What can hang from each mark
q939: q413 q628 q659 q973
q661: q388 q897
q973: q939
q628: q743
q897: q267 q661 q698
q388: q267 q661 q713 q939
q413: q698 q713 q939
q267: q388
q659: q939
q698: q413 q897

Every row comes from one small tree of marks. The marks that hang from a mark follow it in brackets, in the order of their numbers. Every link used is in the known rows. Which tree was each row made from?
Known rows
q698{q897{q661{q388}}}: [  8 -18   0 -15  -5 -15   8  -6   6 -11 -19   8  -2  -3 -20  11  -7 -12
  -3   2   5   5 -13  -1 -13  -9 -14   5  -1   7  -4  10]
q659{q939{q413 q628 q973}}: [ 22   1  -3 -28  -4  26   7 -20  20 -18  -7   4   6  -2 -11   3 -16 -12
  -5   5  -3  11 -23   6 -10  16   1   2   2  19  18  -7]
q698{q413{q713 q939{q659}} q897}: [  5  -5   3 -17  -3   2  13   2  18 -24   9  12   4 -16  -4   5 -17  -3
   6  16   4   9 -11   8  -9  -5  -7  17  -9  22  -4  14]
q698{q413{q713}}: [  1   4  -7 -21  -3   5   9   1  16 -15   2  10   7 -13  -5   2 -12  -8
   8   7   0   9 -11  10  -8   4  -3  10  -8  23  -1  10]
q267{q388{q939{q628 q659}}}: [ 14  -9  -5 -23 -12   9   8  -4  14 -15  -6   5  -4 -13   1   9 -20  -8
  -8  12  -4  12 -18   8 -11  -3  -4   9  -9  14  17   5]
q661{q388{q713 q939{q628{q743} q659}} q897}: [ 14 -25  -6 -19 -10 -13   7  -6  14 -16 -12   5  -4  -4   0  13 -17  -9
 -10  15  -7  10 -12   5 -19 -14  -4   5  -4   1   5  -4]
q939{q659 q973}: [ 20   0  -2 -22  -6  15   9  -6  21 -20  -6   8   8  -8   0   4 -12 -13
  -2   5   2   4 -22   6 -12   7   1   7  -3  14  14   9]
q659{q939{q413{q698{q897} q713} q628}}: [  0  -6   3 -23  -1  12  14 -11  22 -12   1   8   0  -6 -17   7 -20   0
   3  16  -6  18 -15   8 -20   8  -6   5  -3  22   2  -6]
q661{q388{q939{q628{q743} q659}}}: [ 17 -10  -3 -26 -12   4   8  -3  18 -10 -13  -1  -3  -4   3   8 -21  -5
  -9  13  -6  14 -16   5 -18  -4  -2   9  -9   4  17   0]
q973{q939{q659}}: [ 23  -3   0 -25  -8   7  13  -2  16 -18  -9  13   3  -9   0   4 -16  -7
  -3  10   6   4 -20   6 -12   7   4  13  -7  14  16   9]
q939{q413{q713} q628{q743} q659 q973}: [ 21  -4   4 -32  -5  18  12  -9  27 -16  -2   6   5  -3   0   6 -22   0
   0  17  -8  15 -13   8 -26   6   8   8  -3   6  13  -7]
q973{q939{q413{q698{q897} q713} q659}}: [  7  -6   8 -22  -5   4  17   2  20 -19  -4  20  -3 -14 -12   8 -21   5
   4  17   3   9 -12   7 -24   4   6  15  -8  18  -3   3]
q973{q939{q413 q628{q743} q659}}: [ 31  -5   6 -35  -7  10  15  -7  20 -14 -14  10   0  -2   2   7 -23   0
  -4  18  -1  14 -13   7 -22   8  12  13  -6   3  22  -5]
q413{q698 q713}: [ -1   7  -3 -20  -2   7  10   1  18 -12   1   8   5  -9  -5  -1 -14  -4
   8   6   0  11 -13   6 -14   4  -5   5  -6  23   1   7]
q267{q388{q661 q713}}: [ 11 -16  -2 -16   0 -13   5 -16   5 -15 -10   7   3 -10 -10  10  -5 -21
  -2   1   2   2 -10   4  -7  -9 -10   2   1   9   3   3]
q897{q267 q661{q388} q698}: [  6 -25  -4 -15  -9 -24   9  -8  -1 -11 -11  12  -4  -2 -25  16  -2 -14
  -3   1   3   5 -14  -5 -15 -14 -17   2  -2   2  -6  14]
q413{q698 q713 q939{q628}}: [  4   9  -2 -24  -3  10  10  -3  17 -20  10   4   4  -6  -2  -3 -20  -2
   6  11   1  16  -9   6  -9  -1  -9   7  -7  24   5   3]
q659{q939{q413{q698} q628{q743} q973}}: [ 16   0   0 -30  -1  22   9 -16  26 -11  -4   1   7   5 -10   6 -16  -6
  -1  11  -6  19 -19   7 -20  13   0   3   0  10  14 -10]
q973{q939{q413 q659}}: [ 27   2   4 -26  -8  11  13  -6  15 -20 -16  15  -1 -12  -5   2 -19  -4
  -2   8   6   4 -17   4 -13  11  12  12  -6  15  18   4]
q897{q267 q661 q698{q413{q713}}}: [ -7 -20  -6 -15  -6 -18  15  -2   5 -11   9  17   1  -9 -19  16  -4  -9
   5   9   0   9 -11   3 -15 -10 -14   8  -6  11 -16  16]
q973{q939{q413{q713} q628{q743} q659}}: [ 23  -6   5 -34  -7   9  17  -5  23 -14  -6  11   1  -4   0   6 -26   4
  -1  22  -3  15 -10   8 -26   6  11  13  -7   6  15  -6]
q661{q388{q267} q897{q698{q413{q939{q628}}}}}: [  5 -28  -8 -12  -6 -27   3  -8   4 -24   0  13  -1  -6 -24  13 -11 -15
  -1   6   4   8  -3  -1  -7 -22 -18   6  -5   9 -10   3]
q661{q388{q713 q939} q897{q267}}: [  4 -21 -10  -9 -11 -18   2  -6   1 -18 -15  10  -7  -8 -16   9  -5 -14
  -6  -2   2   3 -12  -4  -9 -14 -12   0   0  10  -9   5]
q661{q388{q267} q897}: [ 10 -20  -5 -12  -6 -21   0  -9   7 -15 -22  10  -3  -4 -24   6  -9 -13
  -3  -5   5   4 -10  -7 -11 -10 -14  -2   1   8  -1   3]
q939{q628 q659}: [ 20  -4   0 -28  -7  10  13  -7  19 -15  -6   5   3  -9   4   4 -19  -8
  -4  14  -3  11 -18   9 -13   4   0   8  -7  11  21   4]
q413{q698{q897} q939{q628{q743}}}: [ 10  -1   4 -25  -1   2  11  -3  19 -12   0   0   5   4   2   4 -15  -3
   4  15   3  22  -8   5 -14  -6 -10   9  -4   8   5   2]
q628{q743}: [ 18   5  -1 -25  -3   5   8  -5  16  -6 -13   1   8   1   5   1 -11  -8
   3   4   3  14 -14   3 -12   5  -1   5  -2   7  14   7]
q897{q267{q388{q713}} q661 q698{q413{q939}}}: [  2 -29  -6 -10  -4 -27  10 -11  -5 -24  10  16   1 -11 -20  21   1 -18
   1   9   5   5  -6   2  -5 -23 -19   8  -2   7 -16  16]
q659{q939{q628 q973}}: [ 18  -4  -7 -26  -5  21   7 -17  22 -17  -1   1  10   1  -6   5 -11 -15
  -5   6  -2  10 -26   8  -8  11  -7   2   0  18  16  -1]
q939{q413{q713}}: [ 12  11   1 -23  -4  13   8  -6  14 -14 -11   9   2 -11  -7  -3 -17  -3
   6   2   1  10 -11   3 -11  10   5   4  -3  21   8   3]
q659{q939{q413 q628{q743} q973}}: [ 24  -1   0 -31  -3  23   7 -20  24 -12  -9   0   8   6  -6   5 -15  -8
  -4   9  -4  17 -21   6 -16  14   2   3   3   9  19  -9]
q698{q413 q897}: [  4  -4  -3 -18  -3   0   9   1  14 -13  -6  10   5 -11  -5   8  -7 -12
   5   6   3  10 -13   9  -7   1  -6  12  -6  16  -3  12]

Write each row's tree
[ 28  -1   2 -29  -5  16  10  -9  24 -21   2  -1   9   2   7   3 -18  -7
  -4  15   2  14 -16   6 -13  -1  -2  10  -3   6  19   1]  q413{q939{q628{q743} q659 q973}}
[  8 -16  -6 -19  -6  -6   5 -14   6 -14  -7   3  -3 -11  -3  12 -10 -20
  -8   4  -3   8 -11   7  -6 -12 -10   4  -3  13   4  -3]  q267{q388{q661 q713 q939{q628}}}
[  8 -26  -8 -12  -6 -25   4 -10   2 -19 -15  13  -2  -5 -20  10  -4 -15
  -3   1   2   2  -9  -4 -13 -14 -13  -2   3   3  -8   5]  q661{q388{q713} q897{q267}}
[  6   5  -6 -25  -4   9   9  -3  15 -23  11   7   7 -11  -2  -1 -18  -7
   6  13   1  13  -7   9  -3  -2  -7  12  -9  24   2   5]  q698{q413{q713 q939{q628}}}
[ 20  -1   5 -31  -3  17  12  -7  28 -14  -5   5   4  -2  -2   7 -20  -2
  -1  16  -6  17 -15   8 -26   7   7   8  -4   4  15  -7]  q939{q413{q698} q628{q743} q659 q973}
[ 14   5  -2 -22  -3  24   6 -16  20 -19  -4   7   7  -6 -15   1 -14  -8
   1   2  -1   8 -21   4 -11  16   1   2   2  25   8  -1]  q659{q939{q413{q713} q973}}
[ -3 -34  -6  -9  -4 -33   9 -11   1 -16  -3  15   1 -12 -23  22  -1 -22
  -2   3   0   0  -9   4 -10 -20 -15   5  -2   5 -16   7]  q897{q661{q388{q267 q713}} q698{q413}}
[  6  -4   1 -14  -7  -3   4 -10   9  -7 -15   2  -5 -10  -9   2 -10 -15
  -5 -10   5   6 -15  -4  -3  -5  -9   2  -4  17   6   2]  q388{q267 q661 q939}
[ 24  -8  -1 -30  -9   8  15  -4  18 -18  -6  11   2  -7   3   7 -20  -7
  -6  16   1   8 -18  10 -15   5   3  13  -8  11  19   3]  q973{q939{q628 q659}}
[  3  -6  -2 -20 -12   3   3  -9  11 -14 -13   4 -10 -13 -18   3 -22  -3
  -4   0  -5  12  -7  -1 -14  -4  -3   2  -6  17   3  -8]  q661{q388{q267 q939{q413{q713} q628}}}
[  9  -6  -4 -15  -7  -1   2  -8   6 -10 -14   4  -4 -10  -9   6 -10 -15
  -4  -4   4   7 -14   0  -4  -6  -9   4  -5  18   6   6]  q267{q388{q661 q939}}
[  6  -8  -2 -15  -5   2   6  -3  13 -24   4  10   6  -6 -13   8  -2 -13
   3   3   9   8 -12   1  -4  -6 -13  12  -2  15 -12  13]  q698{q413{q939{q973}} q897{q267}}
[ 14  -4   6 -34  -5   8  18  -1  25 -13  -1  12   0  -5  -3   7 -27   7
   2  24  -5  17  -9  10 -30   5   9  14  -9   8  10  -7]  q973{q939{q413{q698 q713} q628{q743} q659}}
[  5   9  -5 -19  -3   8   8  -1  13 -22   8   8   8 -13  -4  -3 -14  -7
   9   6   6   9  -9   6   0   0  -5  11  -7  27  -1  12]  q698{q413{q713 q939}}
[ 14   0  -3 -27  -4  26   8 -18  23 -19   1   5   6  -4 -13   3 -18  -7
  -1   8  -5  12 -20   8 -14  14   0   2   1  22  11  -7]  q659{q939{q413{q713} q628 q973}}
[  8 -24   0 -10   0 -26   5 -17   7 -14 -14  10   0  -7 -16   8  -5 -20
  -3  -4   5   1  -9  -4  -8 -14 -12  -3   4   7  -4  -2]  q388{q267 q661{q897} q713}
[  2 -11  -2 -13 -12  -1   1 -10   9 -16 -14   7  -9  -9 -30   8 -13  -8
  -5  -8   1   3 -12  -5 -13  -7  -7   1  -2  17  -9  -2]  q897{q661{q388{q267 q939{q413{q713} q973}}}}
[  3 -10   6 -15  -2   2  14  -1  19 -24  11  11   3  -7 -15   9 -14  -2
   2  12   5   7 -16   3 -17  -9 -13  11  -4  19 -11  11]  q413{q698{q897{q661}} q713 q939{q659 q973}}
[ 12  13  -3 -19  -2  16   4  -4  16 -23   2   4   9  -4  -5  -3 -11 -11
   4  -1   9   8 -16   2  -4   2  -6   6  -3  23   4   9]  q413{q698 q939{q973}}
[  0 -29  -5 -14  -4 -25   8  -8   2 -12   0  16  -1 -11 -22  21   0 -19
   2   5   2   6  -7   1 -12 -15 -17   7  -5   5 -10  12]  q897{q267{q388{q661}} q698{q413}}
[  8  -1   0 -30   0  21  10 -14  29 -12   4   3   8   3 -12   6 -19  -1
   2  14  -9  20 -17   9 -24  12  -1   3  -1  14   8 -10]  q659{q939{q413{q698 q713} q628{q743} q973}}
[  2 -13  -3 -21  -4   2  11  -3  16 -24  14   9   6  -5 -14  12 -10  -9
   2  13   3  11  -9   9  -9 -11 -15  14  -5  18 -15   6]  q698{q413{q713 q939{q628 q973}} q897{q661}}
[ 10  -1  -2 -25  -5   9  14  -2  19 -25  14   9   5 -15   0   2 -23  -3
   3  19  -2  11 -10  10  -8  -3  -4  15 -11  22   7   7]  q698{q413{q713 q939{q628 q659}}}
[ 12  -5   0 -25  -2   1  10  -3  17 -15   1   2   7   0   3   7 -13  -7
   3  16   3  20  -6   8  -9  -6  -9  14  -5   8   3   4]  q698{q413{q939{q628{q743}}} q897}
[ -2 -19  -5 -20  -7 -14  15  -5   5 -19  18  13   0  -6 -16  14 -10  -7
   3  14   1  13  -6   3 -10 -16 -18  10  -8  13 -13  11]  q897{q267 q661 q698{q413{q713 q939{q628}}}}
[  2 -28 -10 -10 -12 -17   6  -9   0 -19  -3  10  -4  -5 -19  22   2 -21
  -8  -2   0   0 -18   0 -11 -18 -13   2  -1   7 -17   9]  q897{q267 q661{q388{q713 q939{q973}}} q698}
[  8 -16  -4 -14  -5 -15   3 -14   8 -17 -15   6   2  -9 -13   8  -7 -18
  -3  -2   1   1 -10   1  -9 -10 -10  -1   1   7   2   1]  q661{q388{q267 q713}}
[  9 -11  -2 -18 -10  -2   2 -15   7 -17 -18   3  -9 -13 -12   7 -16 -13
  -8  -1  -5   7  -8   2  -9  -7  -1   1  -2  11   5 -11]  q661{q388{q267 q713 q939{q413 q628}}}
